What can hang from each mark:
bifem: pigeb tetun
gabi: bifem fupe tetun
somo: bifem tetun
fupe: somo tetun
pigeb: fupe somo
tetun: fupe

Every row comes from one small tree of marks. The marks that hang from a mark follow it in brackets, in alphabetical order. Every link used is in the known rows. Which tree was each row made from?
Known rows:
pigeb[fupe]: |  1.25 |  2.57 | -1.65 |  1.28 | -0.41 |  2.08 | -0.88 | -0.60 |  2.25 | -0.94 |  2.44 | -1.40 |  0.83 | -0.58 |  1.42 | -1.59 |  0.49 |
pigeb[fupe somo]: |  0.72 |  4.35 | -3.64 |  1.71 | -2.80 |  3.69 | -1.06 | -0.14 |  2.63 | -2.50 |  3.91 | -2.66 |  2.64 | -1.40 |  1.40 | -2.74 |  1.30 |
gabi[fupe tetun]: | -1.61 |  1.29 |  3.79 |  0.05 | -1.60 |  1.50 |  3.10 | -1.34 |  1.99 |  1.04 | -0.84 | -1.63 | -1.15 |  3.38 | -0.37 | -4.57 |  2.54 |
pigeb[fupe[tetun] somo[bifem]]: |  2.32 |  4.24 | -5.50 | -0.50 |  0.04 |  1.54 | -1.09 | -0.60 |  3.44 | -2.65 |  4.11 | -1.97 |  0.89 | -0.94 |  1.55 | -2.45 | -0.42 |
tetun[fupe[somo]]: |  1.02 |  1.53 |  0.81 |  0.87 | -0.31 | -0.73 | -0.15 |  3.15 |  0.07 |  2.68 | -1.07 |  0.67 | -1.41 |  3.73 |  0.07 | -1.86 |  1.46 |
gabi[tetun[fupe]]: | -0.34 |  0.45 |  1.91 | -0.08 | -2.08 |  0.64 |  2.54 | -0.42 |  1.88 |  2.96 | -1.49 | -0.56 | -1.96 |  3.60 | -0.96 | -2.74 |  1.83 |
fupe[somo[bifem] tetun]: |  0.59 |  1.65 | -3.54 | -1.75 |  3.79 | -3.24 | -1.68 |  2.63 |  0.65 | -0.07 | -0.54 |  1.36 | -0.87 |  2.31 |  2.04 |  0.97 | -2.46 |
gabi[bifem fupe[somo tetun]]: | -1.87 |  5.33 |  0.54 | -0.72 |  2.01 | -0.49 |  1.29 |  0.82 |  1.02 | -0.65 |  1.80 | -0.03 | -1.31 |  2.25 | -1.27 | -5.19 | -0.24 |
tetun[fupe]: |  1.63 |  0.41 |  1.61 |  0.25 | -0.32 | -0.46 |  0.95 |  0.57 |  0.39 |  2.61 | -0.55 |  0.52 | -2.44 |  2.45 | -1.28 | -2.34 |  1.52 |
fupe[somo[bifem[pigeb tetun]]]: | -0.24 |  0.71 | -1.84 | -0.37 |  0.39 | -1.69 | -1.69 |  5.39 | -0.54 |  0.78 | -0.16 | -0.96 |  1.50 |  3.14 |  2.56 |  2.90 | -0.16 |
tetun[fupe[somo[bifem[pigeb]]]]: |  2.29 |  1.17 |  0.48 |  0.03 |  0.61 | -1.51 | -0.65 |  4.41 |  0.26 |  3.03 | -0.45 |  0.50 | -1.39 |  4.33 |  0.33 | -0.35 |  1.24 |
fupe[somo tetun]: | -1.30 |  2.06 | -2.71 | -0.57 |  3.01 | -2.47 | -1.77 |  1.60 |  0.65 |  0.14 | -1.00 |  1.63 | -0.42 |  1.90 |  1.93 |  0.55 | -2.33 |
somo[bifem[pigeb] tetun]: |  1.62 | -1.40 | -0.02 | -2.88 |  4.30 | -3.30 | -2.62 |  3.34 |  0.54 | -0.67 |  0.79 |  0.83 | -0.50 |  2.71 | -0.82 |  2.19 | -3.38 |
bifem[pigeb[somo] tetun]: | -3.00 |  0.18 | -1.09 |  0.13 | -2.58 |  0.20 | -0.49 |  1.64 |  0.04 |  0.70 |  1.28 | -2.68 |  2.34 |  1.28 |  1.17 |  2.90 |  0.64 |
somo[bifem tetun[fupe]]: |  2.91 | -0.92 |  0.60 | -2.73 |  3.34 | -3.09 | -0.84 |  2.59 |  0.39 |  0.10 | -0.22 |  1.11 | -2.86 |  3.73 | -2.22 | -1.96 | -2.04 |
somo[bifem]: |  2.76 | -0.55 | -1.18 | -1.70 |  1.11 | -1.09 |  0.13 |  1.47 | -0.04 | -0.28 |  0.65 | -0.42 | -0.63 |  0.54 |  0.14 |  0.59 | -0.22 |

Which tree is each row?
| -1.11 |  0.69 | -0.31 | -0.26 |  0.53 | -0.39 | -2.50 |  2.28 |  0.97 | -0.29 |  1.71 | -0.18 |  1.97 |  1.14 | -0.07 |  2.38 | -1.27 |  bifem[pigeb[somo[tetun]]]
|  0.36 |  0.78 | -1.55 | -1.12 |  2.57 | -2.40 | -2.66 |  5.26 | -0.32 | -1.10 | -0.59 |  0.72 |  0.59 |  3.24 |  0.99 |  0.44 | -2.23 |  fupe[somo[bifem tetun]]
| -2.41 |  4.10 |  3.21 | -0.57 | -1.95 |  2.17 |  4.36 | -1.11 |  2.17 |  0.36 |  1.39 | -2.11 | -1.29 |  2.75 | -2.70 | -6.67 |  2.06 |  gabi[bifem fupe tetun]
|  1.53 |  1.08 | -1.55 | -1.44 | -0.08 | -0.48 | -0.75 |  2.27 |  0.66 | -1.49 |  1.32 | -0.55 | -0.20 |  1.80 | -1.55 | -2.52 | -0.61 |  pigeb[somo[bifem tetun[fupe]]]
| -0.11 |  0.85 | -2.18 | -0.39 | -0.10 | -1.33 | -0.93 |  4.63 | -0.84 |  0.04 | -0.62 | -1.05 |  1.01 |  2.65 |  2.22 |  1.13 |  0.01 |  fupe[somo[bifem[tetun]]]
|  1.96 |  3.50 | -3.99 | -0.31 | -0.28 |  1.76 | -2.13 |  1.40 |  2.72 | -3.68 |  3.98 | -2.19 |  1.80 |  0.03 |  0.49 | -2.96 | -0.86 |  pigeb[fupe somo[bifem tetun]]
|  0.03 |  3.00 | -2.53 |  0.50 |  0.53 |  0.89 | -2.41 |  0.47 |  2.98 | -0.27 |  3.49 | -1.04 |  1.89 |  0.03 |  1.66 |  1.61 | -0.60 |  bifem[pigeb[fupe[tetun] somo]]
| -1.94 |  3.07 | -0.51 | -0.36 | -1.81 |  0.14 |  2.04 |  1.61 | -0.34 |  0.87 |  1.28 | -1.54 | -0.80 |  1.78 | -2.01 | -2.94 |  0.63 |  gabi[bifem[tetun[fupe[somo]]]]
| -2.85 |  4.80 |  2.74 | -0.37 | -2.41 |  2.49 |  3.18 |  0.27 |  2.78 |  0.63 |  2.73 | -2.66 |  0.26 |  3.05 | -2.25 | -4.72 |  2.22 |  gabi[bifem[pigeb[somo]] fupe tetun]
|  0.37 |  1.79 | -1.17 |  0.21 |  2.20 | -0.29 | -2.27 |  0.15 |  2.72 |  0.83 |  2.46 | -0.12 |  0.62 |  0.63 |  1.67 |  2.42 | -1.13 |  bifem[pigeb[fupe[tetun]]]
| -1.74 |  4.37 |  2.21 | -0.53 |  0.30 |  0.97 |  0.72 |  1.28 |  1.20 | -0.97 |  3.69 | -1.32 |  0.36 |  1.68 | -2.66 | -3.92 |  0.46 |  gabi[bifem[pigeb[somo[tetun]]] fupe]
|  0.80 |  1.14 | -2.47 | -0.78 | -2.71 |  0.64 |  0.80 |  1.52 |  0.11 | -0.73 |  1.42 | -2.33 |  0.57 |  0.85 | -0.14 | -1.49 |  1.41 |  pigeb[somo[bifem[tetun[fupe]]]]
| -0.77 |  1.26 |  1.33 |  0.35 | -2.04 |  0.41 |  1.75 |  1.42 |  1.68 |  2.98 | -1.85 | -0.46 | -1.28 |  4.47 | -0.05 | -2.43 |  1.77 |  gabi[tetun[fupe[somo]]]
| -1.88 |  0.50 |  0.07 |  0.30 | -2.82 | -0.08 |  0.14 |  2.07 |  0.30 |  2.52 |  0.88 | -2.32 |  0.65 |  2.99 |  0.28 |  1.29 |  1.70 |  bifem[pigeb[somo] tetun[fupe]]
|  2.66 |  3.95 | -4.44 |  0.52 | -2.04 |  2.98 | -0.99 |  0.87 |  2.64 | -2.72 |  4.32 | -2.97 |  2.14 | -1.00 |  1.52 | -2.36 |  1.15 |  pigeb[fupe somo[bifem]]
|  2.22 | -0.14 | -0.84 | -2.23 |  4.15 | -2.28 | -3.03 |  3.07 |  1.67 | -1.14 |  1.98 |  0.15 | -0.12 |  2.43 | -0.16 |  1.41 | -3.13 |  somo[bifem[pigeb[fupe]] tetun]
|  2.35 |  1.27 |  0.27 |  0.03 |  0.25 | -1.29 | -0.10 |  3.88 |  0.05 |  2.52 | -0.80 |  0.45 | -1.75 |  4.01 |  0.12 | -1.57 |  1.37 |  tetun[fupe[somo[bifem]]]
|  0.20 |  1.01 | -3.02 | -0.85 | -2.60 |  0.77 |  0.48 |  1.35 | -0.03 | -1.61 |  1.58 | -2.54 |  1.39 |  0.05 |  0.32 | -0.68 |  0.92 |  pigeb[somo[bifem[tetun]]]
|  0.15 |  3.42 | -2.16 |  1.35 |  0.87 |  0.89 | -2.78 |  2.37 |  2.02 | -1.56 |  1.68 | -0.70 |  1.54 |  1.41 |  2.02 | -1.58 | -0.96 |  pigeb[fupe[somo[tetun]]]
|  2.72 | -1.11 |  1.11 | -2.70 |  4.08 | -3.57 | -1.94 |  3.74 |  0.82 |  1.14 |  0.42 |  1.21 | -2.19 |  4.41 | -1.76 |  0.58 | -2.31 |  somo[bifem[pigeb] tetun[fupe]]
| -2.22 |  1.56 | -1.43 |  1.16 | -1.15 |  0.28 | -1.77 |  2.71 |  1.12 |  1.16 |  1.58 | -2.69 |  2.36 |  2.33 |  3.07 |  2.95 |  0.38 |  bifem[pigeb[fupe[somo]] tetun]
| -0.15 |  2.15 | -0.75 |  0.95 |  1.64 | -0.09 | -3.54 |  3.27 |  1.98 |  0.38 |  2.07 | -0.33 |  2.01 |  1.95 |  2.11 |  2.50 | -1.08 |  bifem[pigeb[fupe[somo[tetun]]]]
